Each row was made from one small tree. The marks that hang from a mark follow it in brackets, in alphabetical order. Every link used is in the known rows. Write each row's tree.
Known rows
rusil(lenit(dubik goses navur sidomo)): [-1.75  1.50  0.12 -3.14 -3.08 -5.88  1.70  0.75 -0.51 -0.98  2.64 -0.99
 -1.83  1.90 -1.39  2.58  2.99  2.16  1.04 -2.63  0.57  1.82 -1.83 -1.47
  0.91  2.51 -3.31]
lenit(dubik goses navur): [-1.01  0.54  0.94 -3.75 -3.63 -4.82  2.94  0.07 -2.04  0.02  1.14 -0.36
 -2.06  1.62 -0.48  2.16  3.48  0.04  1.77 -2.07  2.04  0.64 -1.48 -1.47
  1.24  1.10 -5.76]
goses(lenit(dubik navur sidomo)): [-1.05  2.35  0.69 -3.71 -3.47 -5.89  2.83  0.50 -1.85  0.40  1.85 -1.11
 -1.69  1.79 -1.72  2.02  2.32  0.47 -0.58 -2.26  1.07  0.95 -1.93 -0.57
  1.29  1.75 -1.47]
pesu(lenit): [-0.73 -2.54  0.52 -1.28 -2.50 -2.32  2.75 -0.83 -2.66 -0.84  0.28 -1.52
 -0.28  0.95 -1.41  1.09 -0.13 -0.45 -0.44 -0.55  0.07  1.34 -0.95 -0.97
  1.45  0.96 -1.05]
goses(lenit(dubik navur)): [-0.43  2.06  0.84 -3.83 -3.62 -5.00  2.44 -0.57 -2.91  0.34  0.54 -1.61
 -2.18  1.93 -1.20  2.08  2.36  0.57  0.12 -1.56  1.98  0.63 -1.52 -0.51
  1.52  0.98 -1.62]
midobok(roda(lenit)): [-0.83 -1.20  2.55 -0.54 -2.90 -2.60  4.42 -1.59 -5.07 -0.22  0.52 -1.66
 -1.36  2.16 -1.57  0.89  1.97  0.53  0.86  0.22  0.72  0.79  0.23 -1.43
  1.54  1.70 -3.53]
lenit(dubik navur): [-0.54  0.29  1.20 -3.12 -3.99 -4.16  3.07 -0.88 -2.55 -0.08  0.10 -0.92
 -1.69  1.11 -0.52  1.83  2.48  0.40  1.04 -1.40  1.91  0.83 -2.23 -1.16
  1.17  0.84 -3.90]
goses(lenit(dubik)): [-0.44  1.12  0.64 -2.81 -3.80 -4.72  0.62 -0.71 -2.98  0.51 -0.01 -1.19
 -1.40  2.06 -1.80  1.29  2.27  0.57 -1.44 -1.60  1.61  0.17 -0.28 -0.29
  1.27  0.80  0.65]
pesu(lenit(dubik sidomo)): [-1.40 -1.06  0.29 -2.40 -3.35 -3.89  2.59  0.59 -2.34 -0.81  1.24 -1.38
  0.13  1.43 -1.61  1.06  0.88  0.24 -1.69 -1.93 -0.25  1.70 -0.90 -1.05
  1.22  2.27 -0.75]
lenit(dubik goses navur sidomo): [-1.56  0.85  0.86 -3.49 -3.28 -5.62  3.47  1.11 -1.05 -0.07  2.52  0.14
 -1.55  1.19 -0.94  2.17  3.22 -0.03  0.59 -2.76  0.91  1.04 -1.70 -1.48
  1.07  1.89 -4.87]
roda(midobok pesu(lenit(dubik navur))): [-2.02 -1.56  0.28 -3.85 -3.46 -1.87  6.66 -1.31 -3.76 -0.62  0.08 -1.06
 -1.13  1.47 -1.55  0.30  1.60  0.38  0.32 -0.21  1.81  2.01 -1.55 -1.82
  1.48  1.68 -2.39]
midobok(lenit(dubik goses sidomo) roda): [-2.05  1.67  1.20 -2.46 -2.98 -5.70  4.30  0.96 -1.56 -0.57  2.22 -0.53
 -1.16  1.82 -0.90  1.17  4.17  1.62 -1.25 -2.81  1.17  0.41 -0.81 -2.08
  1.15  3.18 -5.40]
roda(lenit(dubik) midobok pesu): [-1.12 -1.38  1.60 -1.96 -3.71 -2.19  5.51 -1.86 -4.56 -0.27 -0.32 -0.32
 -1.00  2.54 -2.63 -0.59  2.94  1.84 -0.32  0.18  2.51  0.91  0.25 -1.44
  1.20  1.37 -0.25]
roda(lenit pesu): [ 0.20 -2.47  1.78 -0.78 -2.20 -2.08  5.05 -1.90 -2.53 -0.81  0.37 -1.15
 -1.32  2.46 -2.34  0.07  1.19  1.08 -0.51  0.34  2.13  0.35 -0.69 -1.19
  1.33  0.96 -1.39]
pesu(lenit(dubik)): [-1.01 -1.44  0.39 -2.53 -3.48 -3.06  1.98 -0.62 -3.44 -0.72 -0.10 -1.87
 -0.40  1.57 -1.02  1.00  1.07  0.32 -0.76 -1.24  0.44  1.36 -0.72 -0.94
  1.34  1.37 -1.48]
roda(midobok(lenit) pesu): [-1.03 -1.08  0.34 -0.96 -2.58 -2.39  6.28 -1.80 -1.70 -0.60  0.06  0.13
 -1.20  0.95 -2.50 -0.28  2.05  1.30 -1.73 -0.20  2.50  0.42 -1.48 -1.87
  1.19  0.97 -0.87]
roda(lenit(navur) midobok pesu): [-0.91 -1.81  1.64 -1.77 -2.60 -1.70  7.68 -2.33 -4.10 -0.33  0.61 -0.46
 -1.85  2.02 -2.63  0.14  2.29  0.76  1.37  0.84  2.13  1.22 -1.34 -1.71
  1.46  1.00 -2.44]
lenit(dubik goses): [-1.13 -0.23  0.81 -2.32 -3.46 -4.65  1.08 -0.01 -2.06 -0.12  0.51 -0.08
 -1.30  1.58 -1.00  1.28  2.76  0.04  0.46 -2.15  1.81  0.25  0.02 -1.13
  0.99  0.97 -3.39]

Write each row's tree
[-1.57 -0.07  0.70 -2.17 -3.17 -5.50  1.68  0.98 -1.17 -0.10  1.86  0.35
 -0.88  1.42 -1.53  1.50  2.85 -0.05 -0.87 -2.87  0.62  0.60 -0.25 -1.19
  0.88  1.76 -2.59] : lenit(dubik goses sidomo)
[-1.55 -1.19  1.31 -0.80 -2.61 -2.72  4.08 -1.15 -4.24  0.20  1.31  0.21
 -1.24  1.79 -2.62  0.48  3.37  0.23  1.59 -0.36 -0.12  0.97  1.15 -1.38
  1.41  0.99 -2.12] : roda(lenit(goses) midobok)
[-1.93  1.14  2.49 -3.69 -3.41 -4.14  5.29 -0.61 -5.17 -0.17  1.40 -1.61
 -2.39  2.91 -0.47  1.54  4.61  1.18  2.61 -1.08  1.60  1.10 -0.24 -1.91
  1.55  2.53 -8.11] : midobok(roda(lenit(dubik goses navur)))
[-1.86 -0.28  0.68 -4.42 -3.17 -4.01  3.79  0.04 -2.71 -0.19  1.40 -1.41
 -1.52  1.49 -0.44  1.81  2.21  0.13  1.37 -1.87  0.73  1.50 -1.30 -1.44
  1.47  1.80 -5.81] : pesu(lenit(dubik goses navur))
[-0.79  0.80  0.66 -2.09 -2.32 -5.18  3.21  0.18 -1.24  0.51  2.30 -0.91
 -1.80  1.31 -2.19  2.40  0.97 -0.33 -0.15 -1.73  0.13  1.02 -2.36 -0.65
  1.52  1.27 -0.90] : goses(lenit(navur sidomo))
[-0.92  1.94  0.74 -4.01 -3.21 -5.02  4.55 -0.07 -1.25 -0.43  1.23 -0.89
 -2.21  1.32 -0.40  1.91  4.56  2.19  0.75 -2.29  2.52  0.27 -2.29 -1.65
  1.35  1.81 -6.54] : midobok(lenit(dubik goses navur))
[-0.99  0.93  1.62 -3.81 -3.33 -3.68  7.73 -1.40 -2.26 -1.05  0.33 -1.73
 -2.31  2.09 -0.23  0.83  3.56  2.16 -0.19 -0.79  4.27  0.34 -2.71 -2.33
  1.44  2.54 -6.75] : midobok(lenit(dubik navur) roda(pesu))
[-1.15 -1.39  1.50 -2.27 -1.28 -3.54  7.08 -0.12 -1.19 -0.59  3.09 -0.67
 -1.61  2.50 -2.40  1.08  2.29  0.85  1.07 -1.04  1.42  0.97 -1.98 -1.83
  1.46  2.04 -4.99] : roda(lenit(goses navur sidomo) pesu)
[-1.13 -0.66  1.45 -1.40 -3.25 -2.28  6.20 -1.88 -4.87  0.14  0.83 -0.68
 -1.80  1.06 -2.21  0.81  3.04  0.88  2.13  0.36  0.23  1.63 -1.05 -1.45
  1.53  1.12 -2.96] : roda(lenit(navur) midobok)
[-2.19 -3.23 -0.17 -0.79 -2.12 -2.10  6.13 -0.51 -2.33 -0.61  1.46 -0.15
 -0.12  1.07 -3.21 -0.14 -0.21 -1.04 -1.60 -0.29 -0.07  1.74 -0.88 -1.70
  1.23  1.65  0.79] : roda(midobok pesu(lenit(sidomo)))
[-0.41  0.96  0.47 -2.91 -4.00 -4.49  1.38 -1.19 -2.17 -1.19  0.37 -1.99
 -2.03  1.46 -0.87  2.20  2.66  2.48  1.04 -1.32  1.61  1.51 -2.28 -1.11
  1.05  1.58 -2.10] : rusil(lenit(dubik navur))
[-1.37  2.07  0.58 -3.70 -2.87 -5.93  4.94  0.97 -0.24 -0.66  2.56 -0.47
 -1.68  1.12 -0.99  1.98  4.36  1.82 -0.36 -3.06  1.21  0.72 -2.77 -1.82
  1.23  2.62 -6.03] : midobok(lenit(dubik goses navur sidomo))
[-1.04  0.06  2.59 -1.84 -3.95 -3.18  4.02 -1.33 -5.52 -0.55  0.09 -1.73
 -1.39  2.65 -1.07  0.67  3.49  1.60  0.65 -0.51  1.38  0.79  0.55 -1.43
  1.37  2.20 -3.43] : midobok(roda(lenit(dubik)))
[-2.05 -1.71  2.13 -1.05 -1.51 -3.38  6.30 -0.26 -2.48 -0.58  2.70 -0.49
 -1.35  2.91 -2.47  0.53  1.68  0.51  0.24 -0.61  1.10  0.70  0.27 -2.10
  1.42  2.75 -4.71] : midobok(roda(lenit(goses sidomo) pesu))
[-1.50  0.13  1.43 -2.06 -1.81 -3.88  8.61 -0.62 -0.69 -0.87  2.12 -1.20
 -1.87  1.38 -1.45  1.10  1.89  0.96 -0.76 -0.94  2.47  0.72 -3.21 -2.43
  1.45  2.73 -5.88] : midobok(lenit(navur sidomo) roda(pesu))
[-1.73 -1.06  0.30 -3.01 -2.95 -3.77  1.85 -0.11 -2.81 -0.53  0.87 -1.13
 -0.75  1.74 -0.86  1.13  2.18 -0.11 -0.10 -1.85  0.32  1.22  0.02 -1.08
  1.34  1.66 -3.03] : pesu(lenit(dubik goses))
[-1.15 -0.25  2.67 -3.37 -3.34 -2.76  7.21 -1.86 -4.67 -0.72  0.49 -2.16
 -2.29  3.01 -0.93  0.58  3.00  1.86  1.20  0.20  3.41  0.90 -1.10 -2.01
  1.58  2.46 -5.65] : midobok(roda(lenit(dubik navur) pesu))
[-0.97  0.49  0.37 -2.30 -3.53 -4.97 -0.62 -0.47 -1.44 -1.27  0.84 -1.09
 -1.46  2.04 -1.33  1.92  2.80  1.93  0.27 -1.93  1.17  0.89 -0.33 -1.08
  0.95  1.56 -1.33] : rusil(lenit(dubik goses))
[-2.18  1.30  1.33 -2.36 -2.02 -5.19  6.79  0.66 -0.80 -0.55  3.17 -0.62
 -2.03  1.03 -1.02  1.94  3.08  0.45  0.69 -2.11  0.89  0.72 -2.35 -2.39
  1.53  2.84 -7.53] : midobok(lenit(goses navur sidomo) roda)
[-2.02  0.51  1.47 -3.53 -3.66 -3.41  5.44 -0.70 -4.91  0.03  1.21 -0.14
 -1.95  2.11 -1.72  0.87  4.87  1.47  2.48 -0.91  0.91  1.34 -0.02 -1.63
  1.38  1.54 -4.83] : roda(lenit(dubik goses navur) midobok)
[-0.83 -0.92  1.40 -1.28 -2.36 -2.78  6.54 -1.72 -1.59 -1.00  0.22 -1.24
 -1.62  1.69 -1.29  0.37  1.69  0.92 -1.30 -0.31  3.25 -0.06 -1.57 -2.13
  1.50  1.83 -3.76] : midobok(lenit roda(pesu))
[-1.43  0.33  1.29 -1.36 -2.24 -4.12  4.47 -0.47 -1.90 -0.76  1.41 -0.70
 -1.72  1.33 -0.87  1.26  2.94  0.69  0.17 -1.43  1.47  0.03 -0.67 -2.03
  1.42  1.91 -5.93] : midobok(lenit(goses) roda)
[-0.82  0.14  1.68 -2.64 -3.36 -3.32  6.00 -1.28 -2.15 -1.08 -0.20 -1.49
 -1.62  2.13 -0.70  0.22  3.06  1.79 -1.90 -0.84  3.79 -0.08 -1.29 -2.10
  1.20  2.29 -4.12] : midobok(lenit(dubik) roda(pesu))
[-1.93 -2.14  0.22 -2.50 -3.47 -1.86  4.89 -1.27 -3.82 -0.87 -0.35 -0.80
 -0.28  1.83 -1.97 -0.26  1.10  0.14 -1.77 -0.14  1.77  1.56 -0.03 -1.61
  1.24  1.45  0.16] : roda(midobok pesu(lenit(dubik)))
[-1.63  0.67  0.22 -1.31 -2.90 -3.84  6.93 -0.48 -1.47 -0.15  2.08  0.10
 -1.26  0.16 -2.34  1.20  3.09  1.01  0.06 -1.40  0.08  1.42 -2.92 -1.91
  1.30  1.89 -2.83] : roda(midobok(lenit(navur sidomo)))
[-1.66 -1.51  0.50 -2.85 -1.99 -3.16  4.01 -0.19 -2.02 -0.48  1.68 -1.29
 -1.39  0.98 -0.86  1.84  1.18 -0.92  1.94 -1.12  0.00  1.47 -1.46 -1.45
  1.65  1.31 -5.58] : pesu(lenit(goses navur))
[-0.56  1.16  0.31 -1.98 -3.54 -4.91  3.48  0.32 -0.76 -0.80  1.27 -0.86
 -0.79  0.92 -1.50  1.01  3.17  2.51 -2.59 -2.58  1.01  0.58 -2.33 -1.33
  1.05  2.27 -2.03] : midobok(lenit(dubik sidomo))
[-1.53 -1.97  2.48 -1.40 -1.64 -2.58  5.98 -1.40 -3.46 -0.79  1.35 -0.95
 -1.70  3.10 -1.70  0.29  2.36  0.55  0.89  0.01  2.23  0.43  0.73 -2.05
  1.51  1.95 -5.21] : midobok(roda(lenit(goses) pesu))
[-2.25  0.24  2.16 -2.08 -3.04 -4.56  4.17  0.57 -4.20 -0.26  2.35 -0.86
 -1.20  2.61 -1.63  0.96  3.84  1.05  0.04 -1.81  0.01  0.98  0.97 -1.71
  1.26  3.15 -4.94] : midobok(roda(lenit(dubik goses sidomo)))
[-1.47 -0.52  2.25 -1.78 -3.02 -3.43  6.12 -0.84 -3.91 -0.71  1.32 -1.39
 -1.06  2.72 -2.08  0.08  2.31  1.52 -1.35 -0.61  1.97  0.84 -0.10 -1.81
  1.20  2.99 -2.73] : midobok(roda(lenit(dubik sidomo) pesu))
[-1.86 -2.81  0.33 -2.49 -2.32 -1.31  7.30 -1.66 -3.05 -0.59  0.63 -0.82
 -1.23  0.93 -2.12  0.34  0.61 -0.72  0.88  0.45  1.39  1.97 -1.48 -1.82
  1.50  1.15 -2.16] : roda(midobok pesu(lenit(navur)))
[-0.91 -2.75  0.61 -2.89 -1.90 -2.19  6.02 -1.47 -1.97 -1.00  0.83 -1.80
 -1.24  1.31 -1.34  1.06 -0.36 -0.38  0.30 -0.02  1.78  1.34 -2.62 -1.52
  1.59  1.10 -3.48] : roda(pesu(lenit(navur)))
[-1.12 -0.04  0.42 -0.82 -1.75 -4.99  3.81  0.56  0.40 -0.68  2.47 -0.03
 -0.96  0.78 -1.99  1.36  2.65  1.11 -1.07 -2.63  0.29  0.34 -1.81 -1.57
  1.27  1.99 -3.74] : midobok(lenit(goses sidomo))
[-1.43 -0.04  0.41 -0.15 -2.91 -3.83  5.25 -0.43 -1.69 -0.32  1.47  0.48
 -0.59  0.34 -2.74  0.55  2.38  1.05 -1.69 -1.48  0.02  0.98 -1.52 -1.58
  1.10  1.73 -0.18] : roda(midobok(lenit(sidomo)))
[-0.89 -2.31  0.51 -2.96 -3.08 -2.48  3.53 -1.03 -2.71 -1.25 -0.22 -1.70
 -0.55  2.12 -1.25  0.20  0.91  0.21 -1.71 -0.68  2.10  1.04 -1.04 -1.23
  1.32  1.66 -1.26] : roda(pesu(lenit(dubik)))
[-2.13 -1.16  1.14 -0.62 -2.41 -3.30  4.64  0.08 -3.32  0.21  2.55  0.89
 -0.78  1.63 -3.28  0.54  2.65  0.08  0.64 -1.13 -1.01  1.36  0.73 -1.48
  1.14  1.79 -1.64] : roda(lenit(goses sidomo) midobok)
[-0.83 -2.22  2.48 -0.68 -2.21 -2.11  6.34 -2.16 -4.00 -0.60  0.44 -1.48
 -1.65  2.74 -1.92  0.14  1.29  0.70  0.09  0.76  2.54  0.56  0.06 -1.70
  1.50  1.76 -3.22] : midobok(roda(lenit pesu))
[-1.74 -0.07  1.33 -2.00 -3.62 -3.18  3.52 -0.85 -4.85  0.10  0.64  0.20
 -1.14  2.23 -2.14  0.34  4.52  1.25  1.07 -1.04  0.67  0.96  1.18 -1.35
  1.21  1.52 -2.73] : roda(lenit(dubik goses) midobok)
[-2.30 -0.12  1.09 -1.92 -3.39 -4.19  3.99  0.26 -3.65  0.25  2.22  0.53
 -0.68  2.13 -2.81  0.32  4.04  1.39  0.07 -1.65 -0.60  1.34  1.03 -1.50
  1.05  2.31 -1.98] : roda(lenit(dubik goses sidomo) midobok)
[-1.58  1.49  1.44 -2.59 -3.29 -4.77  4.33 -0.09 -2.40 -0.50  0.77 -0.88
 -1.61  1.75 -0.38  1.08  4.33  1.83 -0.42 -2.07  2.28  0.06 -0.14 -2.04
  1.30  2.44 -6.33] : midobok(lenit(dubik goses) roda)
[-0.54  0.74  0.67 -1.90 -2.46 -4.67  6.03 -0.22 -0.25 -0.49  2.12 -0.87
 -1.29  0.47 -1.60  1.85  2.58  1.11 -0.35 -1.95  0.61  0.88 -4.08 -1.57
  1.36  2.00 -3.85] : midobok(lenit(navur sidomo))
